Each row was made from one small tree. The marks that hang from a mark follow it in brackets, in alphabetical order. Every link used is in the known rows. Write each row's tree.
Known rows:
C(E(F) G Q Z): 0.11	0.79	-0.59	-0.67	0.54	-0.78	-0.33	0.05	0.21	1.11	0.04	0.02	0.95	1.15	-0.18	0.44	-0.53	-0.24	1.85	-0.49	0.75	-1.08	-1.08	-2.37	4.01	-0.45	-0.33	-0.41	-0.27	-0.17
Y(C(G Q(F) Z)): 0.01	0.68	0.63	0.04	-0.48	0.68	-0.35	-0.68	-0.11	0.51	0.31	0.09	0.68	0.67	-0.49	-0.01	0.46	0.09	1.54	0.02	0.73	1.29	-0.54	-1.38	2.58	0.26	-0.37	-0.48	-0.26	0.03
Q(F(G Y(C(E)) Z(M))): 0.00	1.07	0.92	-0.12	0.74	-0.16	0.12	-0.17	-0.55	0.55	0.52	-0.51	0.42	0.88	0.36	0.23	1.74	0.21	1.92	-0.21	0.12	0.21	0.13	-0.20	2.22	0.27	1.49	0.28	-1.70	0.14
L(C(E(F) G Q Z(M))): 0.10	1.39	-0.34	-0.35	0.72	-1.17	-0.41	0.06	-0.65	1.11	0.38	-0.03	2.32	0.86	0.46	0.47	-2.10	0.01	1.36	-0.29	0.52	-0.69	-0.86	-2.18	4.12	-0.81	-0.37	-0.07	-0.59	0.22
Z(C): 0.16	0.20	0.37	0.17	-0.43	-0.38	-0.18	-0.09	-0.61	0.37	0.19	-0.04	1.35	-0.05	0.67	-0.11	-0.53	0.06	-0.22	0.10	-0.12	-0.40	0.03	0.03	-0.71	-0.15	0.37	0.12	0.06	0.29
Y(C(G)): 0.00	0.32	0.16	0.48	-0.13	0.06	-0.26	-0.69	-0.20	0.28	-0.09	-0.02	0.40	0.28	-0.44	-0.13	0.60	0.17	0.76	0.09	0.31	1.32	-0.21	-0.28	0.39	0.54	0.13	-0.16	-0.19	-0.03
L(C(G Y Z) F): 0.42	1.47	1.11	0.46	0.59	-0.76	-0.23	-0.18	-1.25	0.28	-0.29	-0.19	1.78	0.44	-0.16	0.23	-3.67	0.34	1.28	-0.46	0.27	0.14	-0.74	-1.79	1.51	-0.05	-0.15	0.08	-0.02	0.13
K(C): 0.23	-0.52	0.11	0.36	-0.42	0.74	-0.19	0.11	-0.37	0.47	0.07	-0.06	0.24	0.62	0.05	-0.24	0.18	-0.05	0.21	-0.17	-0.06	0.79	-0.11	0.48	-1.50	-0.20	0.72	-0.15	0.21	-0.03
F(Y): 0.01	0.34	-0.02	-0.41	0.48	-0.66	0.02	0.40	-0.22	-0.09	-0.31	-0.32	-0.61	0.33	-0.04	0.04	0.55	0.06	0.57	-0.20	-0.06	-0.20	0.06	-0.16	-1.33	-0.30	0.97	0.28	-0.27	0.04
K(F(G)): 0.12	0.16	0.53	0.18	0.97	0.22	-0.03	0.02	0.05	0.28	-0.19	0.02	0.07	0.67	0.20	0.26	0.30	0.28	1.04	-0.40	0.17	-0.12	0.03	0.13	-0.71	0.93	0.83	0.11	-0.32	-0.06
Q(F(Y Z(M))): 0.18	0.48	1.05	-0.56	0.33	-0.20	0.32	0.00	-0.63	0.10	0.65	-0.24	-0.03	0.55	0.33	0.37	0.39	0.12	1.23	-0.11	-0.07	-0.27	0.25	-0.09	2.10	-0.02	0.95	0.11	-1.12	0.17
Z(C(Q(F)) M(U)): 0.67	0.68	1.00	-0.53	-0.35	-0.66	-0.25	-0.08	-0.91	0.86	0.63	0.16	2.05	0.02	1.79	0.05	-0.54	0.41	0.02	-0.06	-0.09	-0.57	-0.08	-0.18	1.58	-0.45	0.01	-0.17	-0.98	0.25
Y(C(Q)): -0.13	0.56	0.30	0.08	-0.24	0.57	-0.32	-0.45	-0.05	0.44	-0.16	0.09	0.26	0.24	-0.08	-0.16	0.81	-0.06	0.28	0.20	0.15	1.34	-0.31	-0.25	0.42	-0.56	-0.05	-0.21	-0.28	0.16
C(E(F(G Q Y)) Z): -0.28	1.15	-0.93	-0.56	1.62	-1.48	0.13	0.43	0.21	1.12	-0.20	-0.58	0.59	1.06	0.28	0.64	1.21	-0.30	2.31	-0.49	0.51	-1.53	-0.59	-1.50	1.48	-0.11	1.47	0.42	-0.97	0.03
F(Q Y Z): -0.04	1.07	0.44	-0.22	1.29	-2.38	0.16	0.15	0.18	0.14	-0.59	-0.38	-0.61	0.83	0.24	0.59	0.31	-0.20	1.57	0.07	0.39	-0.24	-0.15	-0.20	-1.64	-0.50	2.41	0.68	-0.46	-0.34
Y(C(E G Z)): -0.17	0.65	-0.63	0.00	-0.20	-0.12	-0.22	-0.67	-0.03	0.90	0.16	-0.06	0.73	0.65	-0.40	-0.08	0.74	0.03	1.56	-0.24	0.69	0.72	-0.76	-1.05	0.88	0.36	-0.02	-0.23	-0.77	-0.15
K(F): 0.24	-0.16	0.50	-0.18	0.50	0.83	0.13	-0.10	-0.10	0.36	-0.06	0.29	-0.13	0.54	0.07	0.27	-0.21	0.13	0.61	-0.39	-0.01	-0.15	-0.06	0.29	-0.80	0.52	0.35	-0.11	-0.31	-0.01
Y(C(E(F(G Q)))): -0.22	0.79	-0.17	0.30	1.06	0.21	0.01	-0.30	-0.01	1.21	-0.21	-0.28	0.78	0.68	0.08	0.24	1.98	-0.21	1.19	-0.04	-0.02	0.28	-0.29	-0.30	1.17	0.04	0.96	0.14	-0.96	0.27
Y(C(E)): -0.18	0.47	-0.26	0.01	-0.04	0.84	-0.07	-0.42	-0.07	0.95	0.02	-0.02	0.40	0.32	-0.09	-0.22	1.35	-0.10	0.47	-0.05	-0.05	0.79	-0.35	0.04	-0.08	-0.32	0.15	-0.12	-0.87	0.08
Y(C(E(F) Q Z(M(U)))): 0.01	1.05	-0.58	-0.84	-0.04	-0.08	-0.19	-0.54	-0.13	1.59	0.28	0.11	1.27	0.63	0.74	0.21	1.08	-0.08	1.36	-0.25	0.43	-0.05	-0.80	-1.04	2.88	-0.44	-0.10	-0.23	-1.66	0.33
Z(C(E) M): 0.00	0.73	-0.29	0.02	0.12	-1.01	-0.18	-0.07	-1.00	0.84	0.66	-0.11	2.10	-0.08	1.27	0.11	-0.77	0.15	0.05	-0.13	-0.29	-0.79	-0.23	-0.18	1.17	-0.64	0.03	0.20	-1.19	0.36
Q(F(G Y(C(E)))): 0.01	0.69	0.84	-0.03	0.74	0.85	0.07	0.19	-0.35	0.52	0.12	-0.54	0.08	0.75	-0.14	-0.06	2.31	0.17	1.42	-0.24	-0.10	0.25	0.15	-0.27	0.74	0.29	1.13	0.04	-0.94	0.10
E(F(Q Y)): 0.05	0.60	0.07	-0.25	1.52	-0.94	0.29	0.39	-0.13	0.43	-0.48	-0.38	0.02	0.66	0.21	0.76	0.84	-0.26	1.30	-0.08	-0.11	-0.99	0.04	-0.52	1.01	-0.23	1.57	0.40	-0.39	0.34
K(F(Y Z(C(E Q) M))): 0.30	0.95	0.76	-0.72	0.90	-1.00	-0.11	-0.01	-0.72	1.05	0.11	0.07	0.63	1.13	0.98	0.49	-0.63	0.15	1.50	-0.52	0.02	-0.84	-0.35	-0.16	-0.53	-0.64	1.54	0.26	-1.37	0.02
E(C(G Y) F(Q Z(M))): 0.52	0.71	0.24	1.23	1.07	-2.93	0.01	0.06	-0.96	0.54	0.01	-0.15	1.22	0.98	0.68	0.72	-0.87	-0.10	2.00	-0.25	0.44	-1.47	-0.35	-0.61	6.42	0.20	1.63	0.33	-0.91	0.28
U(M): -0.19	0.59	-0.31	-0.25	0.27	0.21	0.05	-0.26	-0.32	0.46	0.07	-0.04	-0.04	-0.28	0.25	-0.11	0.51	0.00	0.15	0.26	-0.33	-0.26	0.08	-0.44	-0.27	1.24	-0.45	0.07	-0.19	0.44
C(G Q(F) Y): 0.63	0.56	1.21	0.52	0.20	0.02	-0.36	0.11	-0.30	-0.34	-0.23	0.02	0.15	0.76	-0.60	0.12	-0.70	0.04	1.20	-0.38	0.30	0.42	-0.50	-1.51	3.46	-0.27	-0.45	-0.57	0.22	-0.53
Y(C(E Z(M))): -0.41	0.89	-0.86	-0.19	-0.26	0.03	-0.08	-0.67	-0.29	0.97	0.57	-0.05	0.97	0.28	0.25	0.03	0.76	-0.01	1.15	-0.18	0.34	0.51	-0.58	-0.58	1.50	-0.13	-0.19	-0.01	-1.57	0.24

Write each row's tree:
0.02	0.59	0.39	0.34	-0.10	0.02	-0.51	-0.57	-0.05	0.33	-0.28	0.07	0.40	0.45	-0.38	-0.14	0.39	0.09	0.76	0.13	0.41	1.50	-0.45	-0.74	0.82	-0.16	-0.11	-0.32	-0.07	-0.04 : Y(C(G Q))
0.60	1.27	1.52	0.72	0.94	-0.38	-0.22	-0.03	-1.35	0.21	-0.51	-0.18	1.58	0.37	-0.15	0.14	-3.39	0.39	0.68	-0.38	-0.19	0.31	-0.47	-1.21	1.11	-0.25	-0.03	0.04	0.16	0.12 : L(C(G Y) F)
-0.15	1.01	0.17	0.27	1.83	-1.10	0.08	0.12	-0.13	0.55	-0.62	-0.65	0.38	0.83	0.25	0.63	2.05	-0.12	1.84	-0.04	0.06	-0.20	0.09	-0.57	0.94	0.29	2.16	0.59	-0.64	0.49 : E(F(G Q Y(C)))
0.68	0.60	1.40	-0.64	0.07	-1.03	0.10	-0.12	-0.93	0.52	0.61	-0.16	0.94	0.66	0.88	0.23	-0.03	0.39	1.38	-0.20	0.11	-0.69	0.14	-0.20	1.21	0.31	1.34	0.07	-1.07	-0.01 : Q(F(Y Z(C(G) M(U))))
0.10	0.89	0.59	-0.09	-0.25	-1.66	-0.30	-0.45	-0.61	0.44	0.52	0.09	1.46	0.24	1.19	0.26	-1.38	0.02	0.42	0.19	0.24	-0.26	-0.21	-0.25	1.67	-0.77	0.56	0.25	-0.80	0.20 : F(Z(C(Q) M))
0.05	0.74	0.18	0.07	1.42	-0.97	0.13	-0.07	-0.28	0.62	-0.54	-0.39	0.25	0.87	-0.05	0.66	1.21	-0.15	1.79	-0.05	0.04	-0.12	-0.10	-0.70	1.16	0.20	1.67	0.29	-0.46	0.34 : E(F(Q Y(C(G))))
0.11	1.50	-0.81	0.07	0.40	-1.94	-0.53	-0.01	-0.23	0.36	0.04	-0.09	0.97	0.86	0.03	0.36	-1.44	-0.02	1.97	-0.80	0.84	-0.27	-1.35	-2.46	4.23	-0.74	-0.73	-0.25	-1.10	-0.61 : C(E G Q Y Z(M))
-0.32	1.20	-0.23	-0.07	0.90	-1.37	0.02	-0.10	0.01	0.38	-0.52	-0.43	-0.18	0.64	-0.01	0.37	1.33	-0.12	1.74	0.01	0.45	0.64	-0.33	-0.62	-1.67	-0.23	1.77	0.52	-0.71	0.06 : F(Q Y(C(Z)))
0.00	0.40	0.07	-0.20	1.20	-0.73	0.10	0.43	-0.23	0.31	-0.31	-0.56	0.19	0.70	0.22	0.40	1.36	-0.01	1.29	-0.25	-0.04	-1.04	0.22	-0.52	1.65	0.36	1.45	0.43	-0.42	0.47 : E(F(G Y))
0.11	1.23	1.07	-0.05	1.87	-0.80	0.23	0.31	-0.53	0.16	-0.82	-0.44	-0.08	0.26	0.20	0.50	-0.93	0.13	0.94	-0.16	-0.34	-0.08	-0.22	-0.50	-1.33	-0.46	1.25	0.40	-0.33	0.20 : L(F(Q Y))
-0.41	1.96	0.25	0.52	1.75	-3.07	-0.09	-0.31	-0.19	0.17	-0.43	-0.76	0.33	0.87	0.77	0.66	1.37	0.15	2.37	0.11	0.63	0.77	-0.06	-0.23	-0.08	0.15	2.90	1.07	-1.58	0.00 : F(G Q Y(C) Z(M))
-0.29	1.30	-0.56	-0.67	0.27	-0.88	-0.26	-0.02	-0.30	0.74	-0.03	-0.28	0.22	0.69	0.20	0.07	1.01	-0.02	1.46	-0.33	0.28	0.33	-0.60	-0.99	0.36	-0.97	0.64	0.17	-1.38	0.13 : F(Y(C(E Q Z(M))))
0.13	1.22	-0.37	0.33	0.00	-2.13	-0.55	-0.24	-0.34	-0.29	-0.02	-0.03	0.78	0.54	-0.02	0.42	-1.87	0.12	1.80	-0.53	0.98	0.25	-1.00	-2.25	4.12	-0.26	-0.71	-0.15	-0.62	-0.35 : C(G Q Y Z(M))
-0.16	0.99	0.37	-0.17	0.59	0.32	0.04	0.02	-0.53	0.48	0.50	-0.55	0.53	0.70	0.21	0.14	1.93	0.25	1.88	-0.31	0.18	0.15	0.00	-0.68	2.00	0.41	0.92	0.15	-1.50	0.29 : Q(F(G Y(C(E Z(M)))))
0.41	0.25	-0.62	0.26	-0.41	-2.27	-0.24	0.12	-0.65	0.51	0.48	0.07	1.16	0.29	0.83	-0.10	-0.73	0.45	1.11	-0.32	0.83	-0.99	-0.43	-0.45	3.18	0.67	0.31	-0.01	-0.69	0.06 : E(C(G Z(M(U))))
0.33	0.88	0.17	-0.64	1.30	-1.40	-0.26	0.28	0.02	1.01	-0.37	-0.13	0.26	1.41	-0.12	0.44	-0.10	-0.24	1.85	-0.44	0.32	-1.02	-0.78	-1.64	2.65	-0.94	0.83	-0.17	-0.44	-0.30 : C(E(F(Y Z)) G Q)
0.18	0.29	0.83	0.07	0.82	-0.23	0.02	-0.27	0.09	0.47	-0.10	0.06	-0.03	0.97	0.28	0.35	0.05	0.17	1.45	-0.32	0.41	-0.21	-0.03	0.22	-0.41	0.91	1.38	0.24	-0.59	-0.22 : K(F(G Z))
0.43	0.78	0.67	0.15	-0.20	-0.43	-0.36	-0.10	-0.17	-0.11	0.07	0.02	0.40	0.90	-0.61	0.27	-1.00	-0.02	1.93	-0.51	0.82	0.18	-0.82	-2.23	4.14	-0.06	-0.58	-0.50	-0.01	-0.48 : C(G Q(F) Y Z)
0.19	2.19	0.89	0.26	1.20	-0.47	-0.45	0.31	-0.87	0.94	-0.52	-0.39	1.93	0.82	0.38	0.15	-2.66	0.13	1.34	-0.62	0.22	-0.24	-1.03	-2.06	1.68	-1.11	0.10	0.16	-0.55	0.12 : L(C(E Q Y Z) F(G))
0.02	0.60	1.04	0.10	0.47	0.74	0.06	0.09	-0.38	0.14	0.12	-0.51	0.01	0.60	-0.14	0.00	2.13	0.26	1.31	-0.10	-0.02	0.55	0.34	-0.19	0.81	0.51	1.16	0.10	-0.69	0.24 : Q(F(G Y(C)))
-0.02	0.72	-0.90	-0.19	-0.12	-0.58	-0.04	0.05	-0.04	0.62	0.01	-0.12	0.28	0.63	-0.20	0.07	-0.05	-0.25	1.34	-0.76	0.45	-0.73	-0.89	-1.23	1.37	-0.45	-0.12	-0.05	-0.96	-0.43 : C(E Y Z)
0.28	0.86	0.68	-0.64	-0.11	0.70	-0.14	-0.52	-0.18	1.35	0.34	0.18	0.70	0.67	0.58	-0.05	1.26	0.03	0.88	-0.09	0.13	0.63	-0.50	-0.21	1.80	-0.61	0.16	-0.40	-1.54	-0.08 : Y(C(E Q(F(Z(M(U))))))
0.39	-0.04	0.61	0.14	-0.63	0.75	-0.44	-0.02	-0.33	0.62	0.37	0.01	0.61	1.21	-0.30	-0.08	-0.42	0.02	1.46	-0.32	0.65	0.94	-0.60	-1.07	1.06	-0.03	0.19	-0.60	0.40	-0.24 : K(C(G Q(F) Z))
-0.27	0.72	-0.07	-0.21	-0.66	0.24	-0.37	-0.62	0.05	0.51	0.07	0.09	0.45	0.38	-0.09	-0.08	0.61	-0.12	0.88	0.09	0.64	1.12	-0.56	-0.89	0.91	-0.36	-0.20	-0.18	-0.45	0.16 : Y(C(Q Z))
0.39	0.74	1.14	-0.54	0.67	-0.94	0.20	0.13	-0.34	0.25	0.38	-0.40	0.16	0.70	0.75	0.25	1.10	0.40	1.60	-0.26	0.23	-0.49	0.29	-0.08	1.46	0.62	1.62	0.31	-1.34	-0.05 : Q(F(G Y Z(M(U))))
0.55	-0.06	1.00	0.18	0.02	0.65	-0.40	0.36	-0.52	0.40	-0.04	-0.15	0.10	1.27	-0.31	-0.12	0.02	0.08	1.17	-0.30	0.14	1.02	-0.31	-0.62	-0.03	-0.46	0.77	-0.50	0.42	-0.25 : K(C(G Q(F(Y))))
-0.04	0.23	-0.71	0.42	-0.49	-1.47	-0.13	0.18	-0.74	0.37	0.71	0.00	0.97	0.06	0.78	-0.06	-0.52	0.17	0.63	-0.12	0.47	-0.99	-0.23	-0.13	3.45	0.13	0.17	0.16	-0.76	0.46 : E(C(Z(M)))
0.14	0.59	-0.47	0.46	-0.25	-2.05	-0.52	0.23	-0.62	0.27	0.43	0.07	1.12	0.42	0.54	0.00	-1.30	0.24	1.10	-0.19	0.87	-0.64	-0.62	-1.14	4.53	-0.18	-0.12	-0.09	-0.29	0.13 : E(C(G Q Z(M)))
-0.06	1.10	0.39	-0.74	0.30	-0.90	-0.19	-0.17	-0.09	0.95	-0.34	-0.21	-0.36	1.06	0.05	0.00	1.16	-0.19	1.47	-0.15	0.27	0.41	-0.48	-0.34	-0.78	-1.15	1.59	0.21	-1.08	-0.12 : F(Y(C(E Q)) Z)
0.67	0.78	-0.17	-0.36	0.17	-1.90	-0.27	-0.17	-0.83	1.09	0.39	0.01	2.28	0.16	1.51	0.02	-0.82	0.50	0.50	-0.36	0.10	-0.94	-0.43	-0.39	0.47	0.05	0.31	-0.03	-1.21	-0.15 : Z(C(E G) M(U))
0.43	0.63	0.33	0.08	0.72	-2.61	-0.25	0.43	-1.00	0.71	0.14	-0.14	0.80	1.15	0.74	0.42	-0.52	0.04	1.80	-0.24	0.37	-1.61	-0.27	-0.84	5.64	-0.46	1.54	0.21	-0.71	0.49 : E(C(G Q) F(Y Z(M)))
0.50	0.28	0.20	0.14	0.68	-1.64	-0.29	0.81	-0.79	0.59	-0.26	-0.18	0.47	1.03	0.24	0.15	0.06	0.02	1.28	-0.27	0.15	-1.51	-0.23	-0.91	4.25	-0.48	1.19	-0.06	0.02	0.48 : E(C(G Q) F(Y))
0.13	0.43	0.98	-0.03	0.72	0.34	0.13	0.48	-0.29	-0.13	0.14	-0.52	-0.14	0.57	-0.03	0.09	1.41	0.23	1.14	-0.21	-0.04	-0.20	0.36	-0.34	0.92	0.43	1.05	0.13	-0.40	0.09 : Q(F(G Y))
0.53	0.53	0.16	-0.33	-0.35	-1.49	-0.11	-0.23	-0.88	0.72	0.47	0.08	2.00	-0.28	1.78	-0.02	-0.62	0.47	-0.14	-0.10	-0.06	-0.71	0.00	0.29	-0.04	0.14	0.33	0.17	-1.09	0.26 : Z(C M(U))
0.15	1.28	1.56	-0.46	0.66	-0.28	-0.04	-0.31	-0.72	0.57	-0.50	-0.20	-0.04	0.59	0.12	0.14	-0.73	0.11	1.19	-0.07	-0.11	0.60	-0.34	-0.43	-0.23	-0.70	1.13	0.19	-0.72	0.35 : L(F(Y(C(Q)) Z))
